Every row comes from one small tree of marks. Brackets hold a mark, then the marks that hang from it, in the order of their numbers. Every link used is in the known rows. Which tree was each row made from?
Known rows:
(Z179 (Z31 (Z138 (Z305 Z271 Z603)))): [ 0.41 -1.16 -3.84 -0.21 -2.89 -0.50  3.77  1.67  2.93 -0.12 -0.58 -2.95
  0.17 -1.07 -1.14 -0.29 -0.63 -0.37 -0.82 -0.45 -4.01  1.31]
(Z31 Z138): [-0.25 -0.16 -5.02 -1.98 -3.88 -0.61  4.13 -0.31  0.85 -0.29  0.28 -1.01
  0.77 -0.61 -0.58  0.61 -0.05  1.09 -3.73 -0.21 -3.57  1.18]
(Z138 Z31 (Z305 Z603)): [-0.62 -1.27 -1.97  2.71 -3.17  0.20  4.00  0.76  3.78  2.27  1.18 -4.01
 -0.57  0.53 -1.42  0.26 -0.38 -3.35 -2.79  0.77 -3.30  3.04]
(Z305 Z271): [-2.06 -1.12 -3.10 -0.18 -2.65 -0.45  2.97  0.39  1.47  0.70  1.08 -1.77
  1.40 -0.63 -0.40 -0.92  0.38  0.58 -1.32  0.62 -2.23  0.27]
(Z603 (Z305 Z138 Z179 Z271)): [-1.42 -2.00 -3.52 -0.08 -3.43  2.33  5.14  0.26  2.21 -0.44  3.03 -1.62
  0.13  0.32  0.53  0.36  0.73 -1.01  0.48  1.55 -2.32 -1.75]
(Z603 (Z305 (Z138 Z31) Z179 Z271)): [-1.65 -1.80 -3.10  0.40 -3.01  2.66  5.31  0.69  2.79  0.18  3.08 -1.83
 -0.60  0.13 -0.42  0.27  0.57 -1.56  0.14  1.58 -2.20 -0.91]
(Z138 Z31 Z305): [-0.40 -0.32 -2.13  1.84 -3.24 -0.01  3.44  0.11  3.40  2.18  0.89 -2.63
 -1.22 -0.56 -2.29  0.13  0.04 -2.78 -3.13  1.42 -4.20  3.23]
(Z318 (Z603 (Z305 (Z179 (Z31 Z138)) Z271))): [-1.30 -1.96 -2.93 -1.40 -2.26  0.98  4.53  1.30  1.79  0.37  2.04 -1.40
  1.35 -0.09 -1.08  1.55  1.88 -1.58 -0.57 -0.30 -4.83 -0.83]
(Z271 Z31): [ 0.08 -0.86 -4.59  0.11 -4.89  0.26  4.27 -0.73  2.15  1.11  1.88 -2.23
  0.78 -1.91  0.49 -0.06 -0.03 -1.38 -2.19  1.57 -2.88  1.54]
(Z179 Z31 (Z305 Z138 Z271 Z603)): [-1.38 -1.92 -3.18  0.14 -1.61 -0.15  3.79  3.65  3.70 -1.32 -1.83 -4.72
  0.68 -0.88  1.08 -0.40 -0.88  0.34  2.89 -0.69 -1.24  0.11]
(Z138 (Z305 (Z179 Z31))): [ 1.00 -1.16 -3.82  1.36 -3.58  0.29  3.82  0.03  3.11 -0.14  0.45 -2.29
  0.89 -1.15 -1.24  0.80  0.35 -1.97 -0.17 -0.29 -5.42  1.49]
(Z31 (Z138 (Z305 Z271 Z603))): [-0.40 -1.44 -3.59  0.05 -3.46 -0.99  4.16  1.21  2.30  0.76  0.75 -2.03
 -0.10  1.54 -0.13  0.60 -0.78 -0.27 -2.04 -0.14 -2.84  1.66]
(Z318 (Z603 (Z305 (Z179 Z31)))): [-0.89 -1.59 -3.10 -1.25 -2.85  1.29  4.30  0.25  1.55  0.16  1.89 -1.86
  1.94 -0.91 -0.87  1.59  2.29 -2.16 -1.36 -0.04 -5.56 -0.84]
(Z318 (Z603 (Z305 Z271))): [-2.21 -1.73 -1.97 -1.30 -2.67  0.55  3.64  0.38  1.20  1.24  2.29 -1.70
  1.30  0.27 -0.35  0.89  2.09 -1.70 -1.96  1.01 -4.20 -0.96]
(Z966 (Z179 (Z31 (Z138 Z305)))): [ 0.53 -0.58 -5.04 -0.87 -2.79 -1.40  3.80  1.34  2.98 -0.59 -0.24 -2.95
  0.47 -1.89 -0.66 -1.43 -1.59  1.16 -3.50 -0.78 -5.07  0.43]
(Z305 (Z138 Z31) Z179): [-0.19 -1.07 -4.59  0.35 -2.67  2.47  5.73  0.74  3.10 -0.36  0.89 -1.43
  0.63 -1.09 -0.86  0.70  0.07 -1.17  0.16 -1.11 -2.70  0.41]
(Z305 Z138 Z271): [-1.80 -1.49 -2.96 -0.31 -2.56  0.56  3.84  1.27  2.22  0.52  0.71 -1.52
  0.16  0.43  0.87 -1.13 -0.34  0.52  0.36  0.75 -0.80 -0.88]
(Z179 (Z31 Z138) (Z305 Z271 Z603)): [-1.16 -1.50 -3.93 -0.67 -1.82 -1.26  3.77  3.65  3.07 -1.38 -1.85 -4.25
  0.78 -0.94 -0.05  0.35 -0.91  1.07  1.33 -1.38 -2.22  1.33]
(Z305 Z271 Z603): [-2.43 -2.41 -2.85  1.01 -2.62 -0.15  3.83  1.34  2.03  0.78  1.41 -3.81
  2.27  0.92  0.88 -0.88 -0.27 -0.24 -0.86 -0.20 -0.99  0.02]

Which tree is each row?
[-1.01 -2.07 -4.22  0.35 -2.18  1.66  5.11  1.66  2.76 -0.56  1.29 -0.98
  1.24  0.12  0.33  0.14 -0.09  0.15  2.53 -1.09 -1.51 -1.04] => (Z305 Z138 Z179 Z271)
[-1.15 -1.99 -3.88  0.41 -4.06  1.82  5.02 -0.18  2.22  0.22  3.96 -1.87
  0.52 -0.61 -0.02  0.61  0.86 -1.68 -0.25  2.01 -2.97 -0.46] => (Z603 (Z305 Z179 (Z271 Z31)))
[-0.30 -0.46 -4.06 -1.18 -2.49 -0.21  3.44  1.97  2.99 -1.84 -2.39 -3.45
  0.37 -2.62  0.27  0.03 -0.24  0.51  1.31 -0.14 -3.15  0.51] => (Z179 Z31 (Z305 Z138))
[-0.30 -1.51 -2.52  1.72 -3.80 -0.55  3.27  0.48  3.20  1.96  1.73 -2.16
 -0.47  0.25 -0.14 -0.11 -0.29 -2.03 -0.64  1.79 -3.10  1.88] => (Z138 (Z305 (Z271 Z31)))
[-2.27 -1.84 -3.07  0.07 -2.31 -0.43  3.98  2.47  2.71 -0.62 -0.54 -3.76
  0.89  0.78  2.00  0.18 -0.62  0.49  1.37 -0.16 -0.45  0.14] => (Z179 (Z305 Z138 Z271 Z603))
[-1.84 -2.08 -2.23 -0.76 -2.15  1.84  4.84  1.35  2.23  1.03  2.40 -1.41
  0.72  0.45 -0.68  1.28  1.78 -2.25 -0.43  0.26 -3.77 -1.04] => (Z318 (Z603 (Z305 (Z138 Z31) Z179 Z271)))
[-1.90 -2.11 -3.33  0.47 -2.81 -0.12  4.48  2.70  3.31 -0.10  0.08 -3.92
  0.45  0.55  2.34  0.28 -0.95 -0.20  1.81  0.32  0.00  0.60] => (Z179 (Z305 Z138 (Z271 Z31) Z603))
[-1.42 -3.41 -3.97  1.49 -2.08  1.98  6.04  2.62  3.32 -0.46  1.63 -2.98
  2.14  1.63  1.60  0.08 -0.66 -0.62  2.91 -2.00 -0.26 -1.23] => (Z305 Z138 Z179 Z271 Z603)
[ 0.01 -0.02 -4.77 -1.89 -2.66 -1.25  3.34  1.90  2.33 -1.88 -2.37 -2.94
  0.52 -2.66 -0.84  0.80 -0.31  1.30 -0.28 -0.77 -4.13  1.73] => (Z179 (Z31 Z138) Z305)
[-1.02 -2.27 -3.77  0.35 -3.96  2.61  5.67  0.50  2.81  0.11  3.57 -1.71
 -0.40  0.09  0.89  0.46  0.35 -1.70  0.91  2.09 -1.94 -1.24] => (Z603 (Z305 Z138 Z179 (Z271 Z31)))
[-1.66 -1.49 -4.42  0.12 -2.53 -1.68  4.05  2.25  3.08 -0.31  0.57 -4.22
  1.29 -0.69  1.44 -1.01 -1.67  1.14 -1.91 -0.46 -2.34  0.31] => (Z966 (Z179 (Z305 (Z271 Z31) Z603)))
[-1.14 -1.58 -3.00 -1.25 -3.11  1.21  4.37 -0.20  1.19  0.40  2.30 -1.53
  2.02 -0.31 -0.54  1.80  2.39 -2.11 -1.85  0.16 -5.28 -0.82] => (Z318 (Z603 (Z305 Z179)))
[-0.72 -1.58 -3.39 -1.68 -2.88  1.12  4.59  0.57  1.52  0.06  1.76 -1.50
  1.56 -0.56 -1.03  1.83  1.98 -1.82 -1.52 -0.37 -5.53 -0.68] => (Z318 (Z603 (Z305 (Z179 (Z31 Z138)))))
[-2.53 -2.53 -2.20  1.55 -1.85  1.36  5.03  2.89  3.62  1.51  1.14 -3.81
  0.01  1.63  0.77 -1.18 -1.17 -1.06  0.34 -0.09  0.68  0.02] => (Z305 (Z138 Z31) Z271 Z603)
[-1.07 -3.37 -4.48  2.27 -2.93  1.27  5.74  1.98  3.40  0.50  2.90 -3.39
  2.60  0.38  0.75  0.44 -0.48 -1.62  1.91 -1.36 -1.10  0.54] => (Z305 Z179 (Z271 Z31) Z603)
[-1.42 -0.22 -3.50 -0.66 -2.78 -0.12  3.82  1.15  2.53 -0.57 -1.06 -2.73
 -0.09 -1.13  0.29  0.63 -0.04  0.22 -0.53  0.47 -2.19  1.32] => (Z179 (Z305 (Z138 Z31)))
[-1.23 -1.75 -3.18  0.94 -2.95  1.64  5.24  1.31  3.13  0.80  0.67 -4.06
  0.39  0.73  0.94 -0.46 -0.85 -1.54 -1.46 -0.12 -0.78  0.31] => (Z305 (Z138 Z31) Z603)
[-1.13 -0.93 -3.35 -0.69 -1.68 -0.39  3.23  3.02  3.32 -1.36 -2.07 -3.35
  0.08 -1.94  0.20 -0.41 -0.47  0.87  2.60 -0.07 -2.19  0.26] => (Z179 Z31 (Z305 Z138 Z271))
[ 0.78 -1.36 -5.26 -0.25 -2.85  2.10  5.30  0.93  2.98 -1.68 -0.05 -1.80
  1.51 -1.99 -0.20  0.35  0.03 -0.59  1.80 -1.58 -3.54 -0.73] => (Z305 Z138 (Z179 Z31))
[-1.13 -0.73 -4.47 -0.77 -1.74 -1.85  3.15  2.44  3.15 -1.16 -0.94 -3.81
  1.09 -2.43 -0.08 -1.45 -1.35  1.95 -1.35 -0.77 -3.87  0.09] => (Z966 (Z179 Z31 (Z305 Z271)))
[-0.99 -2.00 -3.63 -0.04 -3.10  2.39  5.07  0.80  2.72 -0.78  2.35 -2.07
  0.05 -0.48  0.08  0.11  0.57 -1.08  1.25  1.32 -2.74 -1.72] => (Z603 (Z305 Z138 (Z179 Z31) Z271))
[-0.54 -1.36 -3.84 -0.32 -2.43  0.01  4.08  2.59  3.37 -1.78 -2.14 -4.86
  0.96 -1.54  1.21  0.00 -0.69 -0.02  1.66 -0.71 -2.33  0.32] => (Z179 Z31 (Z305 Z138 Z603))
